Each row comes from the steps of one path. Every step used is in the known rows, and no mark comes twice. Write the path behind each row, first mark first.
Known rows
fosem/sepudav/malan: [  8  19   2  -8  43  21  37 -12  23 -54 -37  13   7  40 -17 -29 -10  14
   2 -11 -29 -69 -17 -39 -21  40 -16  13  34]
rifor/pilu/nudido: [-46  55 -37  24 -19  35  39  -1 -31  -2 -37  12  10 -19  -5  34 -17  17
  29  63 -19 -15 -18 -29 -19   4  55  15  33]
sepudav/malan/rifor/pilu/nudido/fosem: [-75  36 -22  39 -14  51  38 -21  12   4 -13 -34 -54  41 -19   1  -4  13
 -26  12 -20 -20 -23  -8 -52  12   4  56  35]
sepudav/fosem/nudido/malan/rifor/zikeror: [-44   4  29 -14   2  15 -21   3 -16 -24   7  -4 -24   4 -39 -58  -2  12
  26  18 -25 -40 -57  22 -32   7 -85  -9  25]
rifor/zikeror/sepudav/malan: [  9  41 -10  26   8  21  35 -10   8 -20 -56  28  -4  40 -31 -48 -33 -21
   5 -18  -7 -43 -41 -41   0  21 -45   7  50]
fosem/nudido/malan/rifor/pilu: [-37  59  11   2   0  28 -33   8 -40  32 -18   5  -5 -33 -24  -1 -20   8
  16  30 -14  -8 -55  24 -10  -1 -34  14  34]
pilu/rifor: [-11  -6  -4 -15   2  11   2  45 -15  20 -97 -22  24   8 -27  45 -14 -16
  29  22  12 -42 -86   1  41   8  -2  30 -17]
sepudav/malan: [-13  35 -11  -7  39  20  40   4 -10 -15 -54  -9 -20  31 -20 -15 -13  -8
  -3   0 -24 -55 -36 -33   2  30 -22  30  40]
pilu/nudido/fosem: [-59  18 -27  -5   9  42  42  -6 -23 -20 -51 -60 -10  33 -21  19   1  22
  -1  37 -25 -27  -7  -7 -32  28  13  46  12]
pilu/rifor/fosem/nudido: [-13 -38  20 -46  14   5  18  51  -9  21 -97 -34  51 -46 -48  50  -5   7
  66  31  15 -42 -34  11  31   5 -17   3  20]
mebared/sepudav: [ 33  39 -37 -37  33   8  33  28 -54 -21 -58 -20  36  15  11  -2 -27   2
   7  37 -12 -31 -33  -5  34  35  21 -27  -1]
rifor/fosem/nudido: [-12 -22  15 -57  26   5  24  41 -32  -1 -76 -28  48 -51 -42  39  -4  14
  66  42  -8 -32   1  -7  13  10 -19 -12  37]
malan/rifor: [-29  17 -12  22  17  12 -27  52 -11 -15 -35 -16  -2  14 -32  22   3 -31
  17  53 -44 -33 -42 -18  19   9  -2  13   2]
mebared/sepudav/malan/rifor/zikeror: [-19   9 -15  18  -6  12   3  -9  20 -33  -1  19 -29  56 -17 -65 -12  -1
   2  11 -24 -50 -69  -4   1   5 -36 -20  26]
pilu/rifor/fosem/nudido/malan: [ -3  16  22 -64  33  25   4  22 -36  19 -95 -53  24 -29 -64  15 -23  21
  50  28   3 -38 -45  59  25  38 -47  23  15]
zikeror/sepudav/fosem: [ 30  23  10  12  21  10  46  52 -46 -16 -50 -20  11 -13 -20  24 -10 -39
  14  -8 -12 -16 -11 -68 -18  23 -40   9  23]
malan/rifor/zikeror/sepudav/fosem: [  9   0  20  35  -9   7  23  37 -19 -20 -14   6 -11   4 -27 -11  -2 -41
  23 -13 -16 -17 -32 -58 -29   8 -58  -9  21]
rifor/fosem/nudido/malan: [ -4  30  16 -71  46  23   6  14 -51   1 -76 -50  24 -39 -53   3 -16  27
  46  34 -18 -30 -22  41   9  43 -48  16  26]
sepudav/fosem/nudido/malan: [ -9  48  37 -68  61  24  15  19 -66  -8 -47 -50   1 -35 -37 -30 -13  15
  17  21 -17 -40 -26  27 -26  47 -83  15  34]
nudido/fosem/sepudav/malan/rifor/pilu: [-42  20   8  34 -16  32  -6 -21  12   7   9  17 -28  25  -9  -8  -4  12
 -18 -24 -18 -26 -44 -15 -45   1 -19  29  37]
fosem/sepudav: [ 11  -6   1 -30  26   9   4   8 -13 -60 -43  17  61   8  -9   9  -1  20
  38  24 -38 -51 -15 -34 -10  31   6  -9   3]
pilu/nudido/fosem/sepudav/malan: [-23  16  -5   4  30  41  61 -30  41 -60 -25 -17 -19  64 -23 -36  -6  24
 -19  -6 -30 -64   1 -25 -54  47  -8  36  38]
rifor/zikeror/nudido: [-44 -44 -16  29  11   9  -7 -24 -47   5 -49   1  61  18  17 -28  -8 -15
   8  13   1 -33 -60 -16  15   7 -15 -21  -1]
nudido/malan/rifor/fosem: [ -5  -5 -10  -1  10  19  -5  31 -19  -2 -52 -40  -3  -3 -58  50   4  -3
  48  31 -37 -14 -25   9  26  32  -5  32  -6]
pilu/rifor/fosem: [  2 -54  -6 -19 -14   6  29  43 -11  24 -98 -32  30 -11 -41  91   4  -1
  66   8   8 -28 -55 -15  45  11  16  32 -14]
nudido/malan: [ -2  64  -9 -42  40  28  -9  -1 -69  -7 -67 -38  11   1 -33  -7 -20  11
  18  33 -31 -32 -46  22  14  49 -32  35   2]
nudido/malan/rifor/fosem/sepudav: [ 17 -24   6 -11  13  16  -5  13  17 -51 -28  -7  36   9 -47  27   4  23
  51  20 -42 -33  -9  -1  -5  39   3   7 -12]
pilu/nudido/fosem/sepudav/malan/rifor: [-37  15  -8  50  24  39  21   6  66 -58   1 -15 -42  69 -42 -25  -3  -9
 -20  22 -47 -64 -14 -17 -41  31  -6  33  28]
mebared/nudido/fosem/sepudav/malan: [-33   5  13 -18  54  34  46 -60  36 -47 -20 -21  -4  74  -7 -32   6  24
 -25 -47 -25 -57  -9 -38 -45  45 -49  31  31]

Write each row's path
[  3  47  38 -46  35  23  11   5 -52 -11 -43 -26   4 -27 -44 -53 -28   9
  25   5  -5 -33 -30  24 -25  36 -94   1  40]  rifor/zikeror/sepudav/fosem/nudido/malan
[-10 -21  -8  23  10  16  27  35  20  -3 -42 -26 -18  18 -51  44   8 -16
  33  12 -34 -30 -23 -30  16  18   3  29  21]  sepudav/malan/rifor/fosem
[ 15  57  23 -67  61  23  31  19 -64 -17 -41 -57   6 -24 -25 -45 -27  16
   6  21  -9 -39 -26  36 -16  50 -70  -3  27]  mebared/sepudav/fosem/nudido/malan
[-15 -23   8 -34  17  22   7 -16 -10 -54 -30 -20  37  33 -12   6  11  34
  11  -7 -27 -37  -9 -12 -38  34 -12  23  -3]  nudido/fosem/sepudav
[-52 -36  -9  69  14  16 -10 -16  -1  -3 -27   3  18  46   1 -52  -7 -33
 -19   1 -10 -48 -63 -14  10   4 -25  -7  12]  sepudav/malan/rifor/zikeror/nudido
[-34 -61   9  -1  10  21   0 -47  -2 -43 -22 -14  57  44  10 -31   7  28
  -4 -22 -12 -41 -24  -3 -37  27 -22   3 -12]  rifor/zikeror/nudido/fosem/sepudav
[-42 -18  19 -40  43  26  16 -51   3 -56 -18 -30  48  49   5   8  21  33
   2 -27 -28 -33  -1 -27 -41  40 -35  13  -1]  mebared/nudido/fosem/sepudav
[-41 -64   9  20   8  22 -17 -35  15 -46  -9  -9  41  55  -2 -34   9  12
  -8 -13 -21 -38 -28  -4 -38  20 -20   3 -11]  malan/rifor/zikeror/nudido/fosem/sepudav
[-16  63  18 -69  63  27  -8   8 -58  -6 -72 -40  24 -27 -47 -30 -27  18
  28  46 -20 -40 -30  45   6  45 -60  13  30]  fosem/nudido/malan
[-61  18  -1  -4   7  24 -32 -43  -5 -22  -2   0  -4  41 -24 -39   3   9
  22  10 -37 -29 -72  13  -1  13 -68  -6   5]  mebared/nudido/malan/rifor/zikeror
[-35  59  -3  17 -15  28 -34   1 -47  28 -15   8 -14 -15 -16  15 -19   2
   8  21 -23  -3 -65  10  -4   4 -19  26  16]  nudido/malan/rifor/pilu
[ 14  66  34 -42  57  25  18  29 -53  -9 -61 -43  11 -33 -47 -31 -28  -4
  18  17  -7 -30 -15  19 -19  49 -84  11  34]  zikeror/sepudav/fosem/nudido/malan
[-42  -1  -5  19 -13  36  14 -21  25 -51   3  -3   8  32 -16   3   0  29
   3  17 -33 -27  -2  -9 -58  18  19  21   8]  malan/rifor/pilu/nudido/fosem/sepudav
[-41 -52  -2  66  14  14 -13 -28  23 -25 -12  16  34  52   2 -65  -5 -21
 -14   0 -13 -55 -55 -17  -3   9 -21 -17   6]  fosem/sepudav/malan/rifor/zikeror/nudido
[-21  39  31  -8  50  25 -19  46 -21 -12 -19 -45 -22  -9 -51 -29  -8 -23
   8  39 -33 -41 -35  23 -17  28 -66  20  21]  sepudav/fosem/nudido/malan/rifor
[-32 -30  10  14  23  30  34 -60  26 -42 -19  -3   2  73  -2 -70  -4  20
 -29 -43 -11 -63 -30 -19 -47  32 -43  18  29]  rifor/zikeror/nudido/fosem/sepudav/malan
[ 12  12  27 -56  56   4  50  50 -48 -18 -29 -38  22 -35  -2 -20 -11   3
  16  26   3 -41  -9 -10 -20  19 -46 -35  45]  mebared/sepudav/fosem/nudido
[-18  50  -8   8  33  26 -37  31 -23 -12 -36 -34 -17  19 -50  -2 -14 -21
   9  47 -44 -35 -51  26  18  34 -31  28  -4]  nudido/malan/rifor
[  3  48 -12  67  29  23   2  46  33 -22 -47   0 -26  40 -52 -16 -25 -64
  -8  13 -29 -44 -31 -34  13  22 -24  22  32]  zikeror/sepudav/malan/rifor
[ 24  55 -27 -12  50  18  58   6 -11 -20 -47 -16 -13  44  -1 -40 -31  -4
 -19   2 -15 -54 -34 -17  14  42  -3   3  34]  mebared/sepudav/malan
[-23 -23  16 -23  24   8  -1  60  -5  -6 -55 -28  33 -42 -51  36   3  -4
  62  50 -19 -32  -7  -1  15   5 -23  -8  34]  malan/rifor/fosem/nudido
[-75  23 -22  28 -21  47  22 -14 -13   8 -16 -38 -32  23 -15  23  -1  16
 -11  29 -22 -10 -25 -10 -46   6  17  48  18]  malan/rifor/pilu/nudido/fosem
[-39  42  -7  41 -16  23  -6   3  -9  25  -9  28 -31   7  -7   6 -11 -12
  -4   3 -19 -19 -56 -27 -12  -9  -8  25  39]  sepudav/malan/rifor/pilu
[  5  -8  10 -17  38  11  32  47  17 -12 -47 -32  12 -14 -43  -4 -12  -3
  31  35 -11 -40  -7   6  16  18 -21 -18  47]  mebared/sepudav/malan/rifor/fosem/nudido
[ 10  20  39 -23  44   6  36  60 -36 -13 -55 -22  29 -48 -31  -9 -14 -22
  29  19   0 -29  -1 -36 -22  14 -62 -16  52]  zikeror/sepudav/fosem/nudido
[-40  49 -25  65 -15  41  38  -8  38 -34   5  29 -20  15 -17  -3 -20   7
   9  51 -29 -36 -15 -34 -41   7  46  11  45]  fosem/sepudav/malan/rifor/pilu/nudido
[ 12  46 -11  34 -15  20 -24  13  -8 -17 -48  21  13  23 -51 -31 -34 -34
  22  14 -20 -15 -49   2  16  17 -45  -3   8]  nudido/malan/rifor/zikeror/sepudav
[-43  -2  -6  23 -15  13  -9 -13  14 -26  -3  26 -37  44 -30 -49  -1  -3
  12   8 -34 -51 -68 -16 -13  -5 -49  -3  28]  sepudav/malan/rifor/zikeror
[ 13 -14   4 -10  27  16  54 -12  30 -44 -39   3  11  30 -29  -2  -1  22
  26 -19 -30 -54  -4 -40 -17  39  -8  15  33]  rifor/fosem/sepudav/malan
[ 10 -14  -6   8   8  27  18   9  33 -66 -21 -11  29  13 -51  28   1  21
  53  40 -46 -38   5  -1 -14  42  27   7  -4]  pilu/nudido/malan/rifor/fosem/sepudav
[ -9   4  41  -2  17   7  14  52 -12 -16 -24  -4  14 -33 -36 -35 -11 -26
  31  17  -8 -32 -19 -24 -33  -1 -82 -27  50]  malan/rifor/zikeror/sepudav/fosem/nudido
[-70  25 -25   5 -22  49  39 -25 -31   6 -30 -37 -15  13  -8  25  -1  29
  -3  22 -15 -10 -21  -9 -48  10  16  47  25]  rifor/pilu/nudido/fosem
[-17 -15   5  16  43  33  38 -37  23 -37 -34 -21   5  67  -5 -44  -4   7
 -34 -35 -16 -61 -15 -24 -36  45 -27  30  26]  zikeror/nudido/fosem/sepudav/malan
[-36  48  28   5  -1  26 -16  13 -43  32   3  -6 -25 -38 -19  -3 -13   2
   9  11 -12 -10 -50  13 -35  -2 -49  14  40]  sepudav/fosem/nudido/malan/rifor/pilu
[ 12  -8 -11  47   9  17  29  41  27  -5 -58 -16  -8  16 -58  43  -6 -34
  33   4 -26 -21 -11 -39  26  20  -5  23  26]  zikeror/sepudav/malan/rifor/fosem
[ 17  10 -11  20 -29   8   3  22  -3   1 -89  23  38  18 -36  -1 -36 -32
  41   1  15 -26 -73 -16  34   2 -28  -4   2]  pilu/rifor/zikeror/sepudav
[  6  48   4  17  -2  18 -28  19  -5 -17 -50  18  22   3 -59 -47 -41 -27
  29  28 -15 -23 -42  13  12  11 -61 -17  29]  fosem/nudido/malan/rifor/zikeror/sepudav
